Each row comes from the steps of one path. Every step used is in the known rows, and no mark comes twice. Write the path behind each row, first mark first.
Known rows
noga > mabi > bunez > kagi: [ 0.96 -1.56 -1.40 -1.25 -1.62  0.34  0.61 -2.36 -0.31 -1.20  1.31 -0.24
  4.95 -1.99 -0.39 -1.21  0.42  2.19 -1.13 -0.19  0.37 -0.98 -0.15 -2.52
 -2.48]
bunez > mabi > zoni > fiti > noga: [ 3.17 -1.52 -0.86  1.02 -2.12 -0.56 -0.83  0.23 -0.57 -0.20  2.57 -2.43
  0.80  1.11 -1.10  0.17 -1.23 -0.16 -1.65  0.65 -0.48 -0.66 -1.18  0.11
 -0.97]
zoni > fiti > noga > mabi: [ 3.29 -1.51 -0.70 -0.35 -1.98  0.01  0.16  0.13 -2.05 -1.48  1.18 -0.97
  0.93 -0.46  2.11 -0.97  0.22  2.13 -1.09 -0.15  1.17  0.29 -1.83 -1.12
 -0.48]
dofoze > bunez > mabi > zoni: [ 0.47 -0.66 -0.42  0.21 -0.74 -0.46 -0.95 -0.71  1.46 -0.13  2.03 -1.55
  1.81 -1.65 -2.35  1.04 -0.72 -0.28 -1.13  0.50 -1.75 -1.65  1.16  1.26
 -0.19]
zagi > dofoze > noga > mabi: [ 1.31 -1.10  0.16  0.65 -2.28  0.31  0.24 -0.57 -1.12 -0.33  1.24 -0.76
  3.81 -1.73  1.22 -0.61  1.34  0.14  0.21 -0.36 -2.19 -1.62  0.19  0.61
 -1.53]
zagi > dofoze > kagi > bunez > mabi > fiti: [-1.15 -1.77  0.34  0.58 -1.00  0.27 -0.68 -1.44  1.09  0.22  2.48 -1.27
  3.78  1.46  0.01  2.70 -0.34  0.10 -2.47 -0.42 -2.89 -2.50  0.77 -1.47
 -0.30]
bunez > zagi > dofoze > noga > mabi > zoni > fiti: [ 4.99 -2.15 -0.37  2.64 -3.36  0.06 -0.15 -0.15  0.95  0.32  2.17 -1.60
  4.30 -1.57  0.44  0.92 -0.59 -0.69  1.51  1.39 -3.67 -3.33 -1.50  1.11
 -1.58]
kagi > bunez > mabi > fiti: [ 0.04 -1.77  0.29  0.40 -0.54  0.98  0.19 -0.28 -0.84 -0.11  1.38 -0.96
  2.46  2.64 -0.65  0.68 -0.83  2.52 -2.15 -0.92  0.12 -0.15  0.58 -1.66
  0.76]
fiti > noga > dofoze > kagi > bunez > zagi: [-1.02 -2.70  0.83 -2.43 -2.58 -0.09 -2.82 -1.20  2.35  1.11 -0.18 -0.84
  0.34 -1.27  2.18 -0.10 -0.27 -2.23 -0.70 -1.40 -0.97 -0.98  1.39  0.74
  0.75]
dofoze > noga > mabi > bunez: [ 2.99 -1.63 -0.46 -0.92 -2.31  0.61  0.30 -0.84 -2.54 -0.32  1.60 -0.78
  4.29 -1.84  0.74 -2.35  0.46  0.75 -0.38 -0.98 -0.12 -1.72 -0.07  1.20
 -1.72]
kagi > bunez > zagi > dofoze > noga: [ 0.67 -1.27  2.00  0.43 -2.04  0.57  0.85 -0.96  1.92  1.85  0.09 -0.50
  2.60 -0.17  0.71 -0.67  0.25 -2.10  1.74 -1.32 -2.34 -1.97  1.48  1.79
  0.03]
dofoze > kagi > bunez > mabi > zoni > fiti > noga: [ 0.85 -2.54 -0.68  0.18 -2.51 -0.75 -1.46 -1.52  0.76 -0.27  2.60 -2.51
  1.75  1.26  0.03  0.38 -1.27 -1.77 -2.06  0.11 -1.56 -2.43 -0.43 -0.78
 -0.02]
noga > mabi > bunez > zagi > dofoze > kagi: [ 3.08 -2.44 -0.63 -0.96 -2.62 -0.80 -0.72 -2.13  2.14  0.42  1.95 -0.96
  3.09 -3.83  1.02  2.09  0.85 -1.11 -0.60  0.39 -2.45 -3.18  0.03  0.19
 -2.57]
dofoze > noga: [ 0.78  0.03  0.35  0.14 -0.80  0.60 -0.11  0.35 -0.90  0.48  0.43 -0.03
  1.06  0.07  0.49 -1.75 -0.27 -0.84  0.97 -0.56 -1.23 -1.18  0.35  1.42
 -0.26]
kagi > bunez > zagi: [ 0.27 -1.50  1.09 -0.27 -0.92  0.21  0.42 -0.60  2.10  0.96 -0.89  0.06
 -0.01  0.36  0.31  0.18 -0.44 -0.48  0.99 -0.83  0.21 -0.20  0.83 -0.38
  1.12]
zagi > bunez > mabi > zoni > fiti > noga > dofoze: [ 1.56 -2.79 -0.75  1.36 -2.03  0.34 -2.77  1.28  0.50  1.77  1.68 -2.61
  2.86 -0.75 -0.03  0.08 -0.99  1.04 -3.74  0.12  0.85 -1.03  0.29  1.90
 -1.34]
mabi > zoni > fiti: [ 1.69 -0.37 -0.80  1.88 -0.25 -0.16 -0.08 -0.22  0.03 -0.48  1.24 -1.04
  1.86  0.90 -0.85  0.76 -1.28 -0.42  0.16  1.55 -1.17 -1.44 -1.69  0.42
  0.01]
bunez > mabi > fiti > noga: [ 1.81 -1.13 -0.28 -0.70 -1.20  0.91 -0.40  0.68 -1.71  0.03  2.39 -1.39
  0.59  1.49 -0.07  0.46 -0.80  1.60 -2.75 -0.37  0.14  0.37 -0.32 -0.80
 -0.90]
zagi > dofoze > kagi > bunez > mabi: [-1.61 -1.84  0.46  0.34 -1.49 -0.95 -0.89 -1.94  2.10  0.32  1.35 -1.24
  2.07  0.03 -0.01  1.65  0.65 -1.35 -1.58 -0.92 -2.30 -2.04  1.50 -0.93
 -0.44]
zoni > mabi > fiti: [ 0.24 -0.44 -0.06  1.42  0.21  1.70  0.97  0.92  0.57  0.15  1.55 -0.09
  3.21  0.50 -0.34  0.73 -0.01  2.44  0.70  0.32 -1.66 -0.90 -1.16 -0.09
  0.30]
kagi > bunez > zagi > dofoze: [-0.25 -1.19  1.60  0.24 -1.23 -0.03  0.81 -1.31  2.72  1.39 -0.31 -0.46
  1.47 -0.14  0.31  1.09  0.46 -1.34  0.99 -0.60 -1.12 -0.84  1.28  0.35
  0.17]
bunez > mabi > zoni: [ 0.60 -1.35 -0.87  1.14 -1.34 -0.85 -1.12  0.04  0.56  0.26  1.57 -1.77
  0.82  0.24 -2.48  1.30 -0.66 -0.36 -1.24  0.98 -1.09 -0.82  0.28 -0.24
 -1.00]
zoni > fiti > mabi > bunez: [ 4.31 -1.00 -0.85  0.02 -1.03  1.00  1.04 -1.26 -1.44 -0.88  0.92 -1.28
  2.33 -1.02  1.24 -0.92 -0.38  1.99 -1.03 -1.02  0.83 -1.34 -2.47  0.67
 -1.31]
fiti > noga > mabi > bunez > zagi: [ 4.35 -2.56 -0.41 -2.43 -3.22  0.07  0.15 -1.04 -0.39  0.20  1.37 -1.28
  1.05 -2.69  0.95 -1.01  0.45  0.36 -0.85 -0.52  1.29 -0.30 -0.32  0.51
 -1.97]

Which path is each row?
[ 2.32 -1.36 -0.43  0.42 -1.54  1.71  0.07  0.56 -2.86 -0.56  1.88 -0.42
  3.84  0.17  1.28 -0.69 -0.55  2.49 -0.67  0.18 -1.20 -1.28 -0.99 -0.60
 -0.53]	dofoze > noga > mabi > fiti
[ 0.18 -0.36 -0.70 -1.15 -0.48  0.42  0.78 -2.12  0.57 -0.10  1.12  0.05
  3.75 -0.72 -1.19 -1.40 -0.11  0.32 -0.43 -0.43 -0.08 -1.12  0.27 -1.13
 -2.16]	mabi > bunez > kagi
[ 4.09 -1.71 -0.40 -1.22 -1.94  0.84  0.70 -1.06  0.88  0.71  0.18 -1.14
  0.40 -2.61  0.47  0.14 -0.26  0.44 -0.15 -0.82  0.53 -1.13 -1.02  0.85
 -1.98]	fiti > mabi > bunez > zagi
[ 0.42 -0.99 -0.83  0.46 -1.28  0.77 -0.07 -1.13  0.07 -0.37  0.20 -1.86
  0.88 -1.28 -0.26  0.74 -0.33 -0.31 -0.57  1.05 -0.88 -1.53 -1.39 -0.10
 -1.20]	fiti > mabi > zoni
[ 2.97 -1.28 -1.23  2.31 -1.29 -0.74 -0.84  0.43  0.18 -0.24  1.93 -1.65
  1.43  1.14 -1.91  1.26 -1.44  0.65 -1.02  0.99 -1.09 -1.20 -1.28 -0.40
 -0.59]	bunez > mabi > zoni > fiti
[ 0.30 -3.05 -0.14 -0.78 -2.56 -0.64 -3.11 -0.78  0.34 -0.10  1.44 -1.57
  1.96  0.42  1.95 -0.47 -0.65  0.38 -2.90 -2.24 -0.43 -0.81  0.36 -0.22
  0.75]	zoni > fiti > noga > dofoze > kagi > bunez > mabi
[ 2.28 -2.55  1.14  0.43 -2.73  1.79  0.92 -0.86 -0.15  0.76  1.59 -0.80
  5.36  0.06  1.62  0.44 -0.06  1.24  0.38 -0.45 -2.36 -2.21  0.29 -0.14
 -0.38]	kagi > bunez > zagi > dofoze > noga > mabi > fiti
[ 3.16 -1.30  1.12  1.10 -2.45  0.99  1.31 -0.19  2.81  2.36  1.97 -0.87
  4.95 -2.74 -0.27 -0.99  1.09 -1.33  2.70 -1.12 -3.49 -3.11  0.37  3.98
 -2.17]	zoni > mabi > bunez > zagi > dofoze > noga
[ 1.46 -1.28 -0.90  0.21 -0.72  1.13  0.00  0.12 -1.97 -1.03  1.37 -0.38
  2.74  0.21  0.91  0.99 -0.32  3.36 -1.52  0.73 -0.11 -0.39 -1.09 -1.85
 -0.28]	noga > mabi > fiti
[-0.34 -0.95 -0.01 -1.36 -0.79  1.49 -1.77  0.40 -1.91  0.33  1.12 -0.91
  2.27  0.58  1.41 -0.11 -0.52  1.24 -2.26 -0.61  0.09  0.54  0.00  0.91
 -0.30]	mabi > fiti > noga > dofoze
[ 2.44 -0.28  0.06 -0.18 -0.71  0.09  0.32  0.20 -1.15 -0.62  0.94 -0.67
 -0.05  0.70  1.46 -1.10 -0.48  0.26 -0.45 -0.31  0.73  0.10 -1.52  0.33
 -0.05]	zoni > fiti > noga
[-3.01 -2.10  0.56 -2.28 -1.81 -0.03 -2.56 -1.77  0.58  0.22  0.18 -1.00
  1.52 -0.74  2.45 -0.94  0.32 -1.74 -1.77 -1.63 -0.52 -0.81  1.35  0.50
  0.75]	fiti > noga > dofoze > kagi > bunez
[ 1.31 -1.77 -1.16 -2.68 -2.50  0.42  0.70 -2.43 -1.00 -1.07  1.74 -0.85
  4.21 -2.17  0.42 -2.44  0.72  1.24 -1.62 -0.58  0.99 -0.67 -0.24 -2.08
 -3.07]	fiti > noga > mabi > bunez > kagi
[ 1.88 -0.53 -0.48  0.57 -1.29  0.05 -0.06 -0.31 -0.66 -0.40  1.76 -1.64
  1.05  0.82  0.00 -0.27 -0.93 -1.24 -0.45  1.27 -0.52 -1.03 -1.71  0.84
 -0.54]	mabi > zoni > fiti > noga
[-0.43 -0.74 -0.66 -0.92 -1.10  0.65 -1.72 -1.89  1.42 -0.55  1.85 -1.10
  5.07 -1.84  0.03 -1.05 -1.21 -0.13 -0.89  0.12 -1.82 -1.84  0.09  0.88
 -0.58]	mabi > zoni > fiti > noga > dofoze > bunez > kagi
[ 0.73 -1.83 -0.96 -0.91 -2.56 -0.13 -0.54 -1.14 -1.13 -0.90  1.46 -1.89
  1.56 -1.56  0.08 -0.22  0.31 -0.39 -1.33  1.47 -0.15 -0.53 -0.63 -0.38
 -1.40]	fiti > noga > mabi > zoni
[ 0.91 -0.76 -0.05  0.36 -0.65  0.60  1.19 -0.48  1.07  0.58  1.39 -0.55
  3.50 -1.62 -0.83 -1.11  1.04  0.87  0.86 -0.78 -0.56 -1.20 -0.29  1.77
 -0.84]	zoni > mabi > bunez
[ 2.34 -0.50  1.10  0.77 -1.85  0.40  0.15  0.37  1.65  1.78  0.65 -0.23
  1.42 -1.06  0.45  0.14  0.11 -2.18  1.89 -0.29 -2.92 -1.94  0.59  2.09
 -1.21]	bunez > zagi > dofoze > noga
[-1.60 -0.43 -0.19  0.39  0.53  1.19  0.36 -0.23  2.40  1.48 -0.14  0.46
  2.58 -1.08 -0.37 -0.63 -0.14  0.98 -1.16  0.69  0.64 -1.35  0.93 -1.68
 -1.46]	zagi > bunez > kagi
[-0.43 -1.72 -0.21 -1.37 -2.16 -0.20 -2.87 -0.80  0.56  0.28  2.04 -2.32
  2.23 -2.43 -1.01  0.06 -0.33 -0.61 -2.48 -0.61 -1.18 -0.71  2.02  2.71
 -0.72]	fiti > noga > dofoze > bunez > mabi > zoni
[ 0.59 -1.40 -0.13  1.09 -0.36  0.22 -0.77  1.36  1.26  1.67  0.40 -0.74
  0.63 -0.92 -0.67  0.22  0.01  1.66 -2.58 -0.02  1.33 -0.56  1.26  0.10
 -0.98]	zagi > bunez > mabi
[-0.53 -3.26 -0.96  1.38 -2.17 -1.10 -3.50 -1.10  1.59 -0.13  1.79 -2.00
  3.74  0.63 -0.37  1.46 -1.44 -0.23 -2.16 -0.37 -2.21 -2.35  0.18 -0.29
  0.75]	noga > dofoze > kagi > bunez > mabi > zoni > fiti
[ 3.63 -2.13 -0.15 -0.50 -2.55 -0.27  0.55 -1.46  1.04  0.40  1.45 -0.95
  3.48 -3.16  0.29  1.28  1.09  0.41 -0.21 -0.06 -0.60 -1.41  0.16  0.65
 -2.54]	noga > mabi > bunez > zagi > dofoze
[ 0.87 -0.67  0.18  0.12 -1.25 -0.72 -1.09 -0.75  3.69  1.24  0.69 -0.18
  0.00 -1.90  0.74  2.75 -0.09 -2.92  0.74  0.80 -3.46 -2.58  0.29  0.35
 -1.00]	bunez > zagi > dofoze > kagi
[ 6.40 -1.72 -0.64 -0.01 -1.61  0.82  0.88 -0.55  0.44  0.12  0.63 -1.15
  1.15 -1.74  1.19  0.01 -0.89  1.59  0.24 -0.75  0.45 -1.49 -2.57  0.72
 -1.43]	zoni > fiti > mabi > bunez > zagi
[-1.28  0.68 -0.02 -1.22  0.57  0.59  0.48 -1.89  2.11 -0.63  0.61  0.69
  2.51 -1.94 -0.56 -0.90 -0.28  0.54  0.36 -0.11 -1.29 -1.30  1.06 -0.93
 -0.20]	dofoze > bunez > kagi
[ 1.89 -1.72 -1.06 -1.10 -2.47  0.84  0.62 -1.73 -1.20 -0.70  1.81 -0.28
  5.98 -1.97  0.02 -3.08  0.28  1.32 -0.15 -0.89 -0.87 -2.02  0.08 -1.12
 -2.75]	dofoze > noga > mabi > bunez > kagi
[ 1.65 -0.95 -0.51  0.82 -0.30  0.65 -0.51  1.00 -0.87  0.06  1.78 -0.71
  1.36  1.87 -0.89  1.48 -1.11  2.50 -2.02 -0.08 -0.35 -0.11 -0.29 -1.26
 -0.46]	bunez > mabi > fiti
[-1.53 -0.23  0.12 -2.62 -0.16  2.07 -1.32 -1.42  0.20 -0.21  1.89 -0.12
  4.84 -1.20  0.85 -0.76 -0.88  1.86 -1.86 -0.84 -1.18 -0.90  1.10 -0.22
 -0.49]	mabi > fiti > noga > dofoze > bunez > kagi
[ 0.68 -0.93  0.54 -1.21 -0.57  0.12 -2.03 -0.02  2.52  0.92 -0.22  0.22
  1.00 -3.15  0.59  0.68 -0.48  0.37  0.37 -1.17 -1.07 -0.57  1.62  2.61
  1.00]	noga > dofoze > bunez > zagi
[-1.33 -2.60  0.38 -1.02 -1.61 -0.35 -2.88 -0.95  3.20  1.21 -0.61 -0.05
  0.98 -1.09  1.45  1.05 -0.61 -1.33 -0.10 -1.04 -1.54 -1.41  1.52  0.32
  1.23]	noga > dofoze > kagi > bunez > zagi
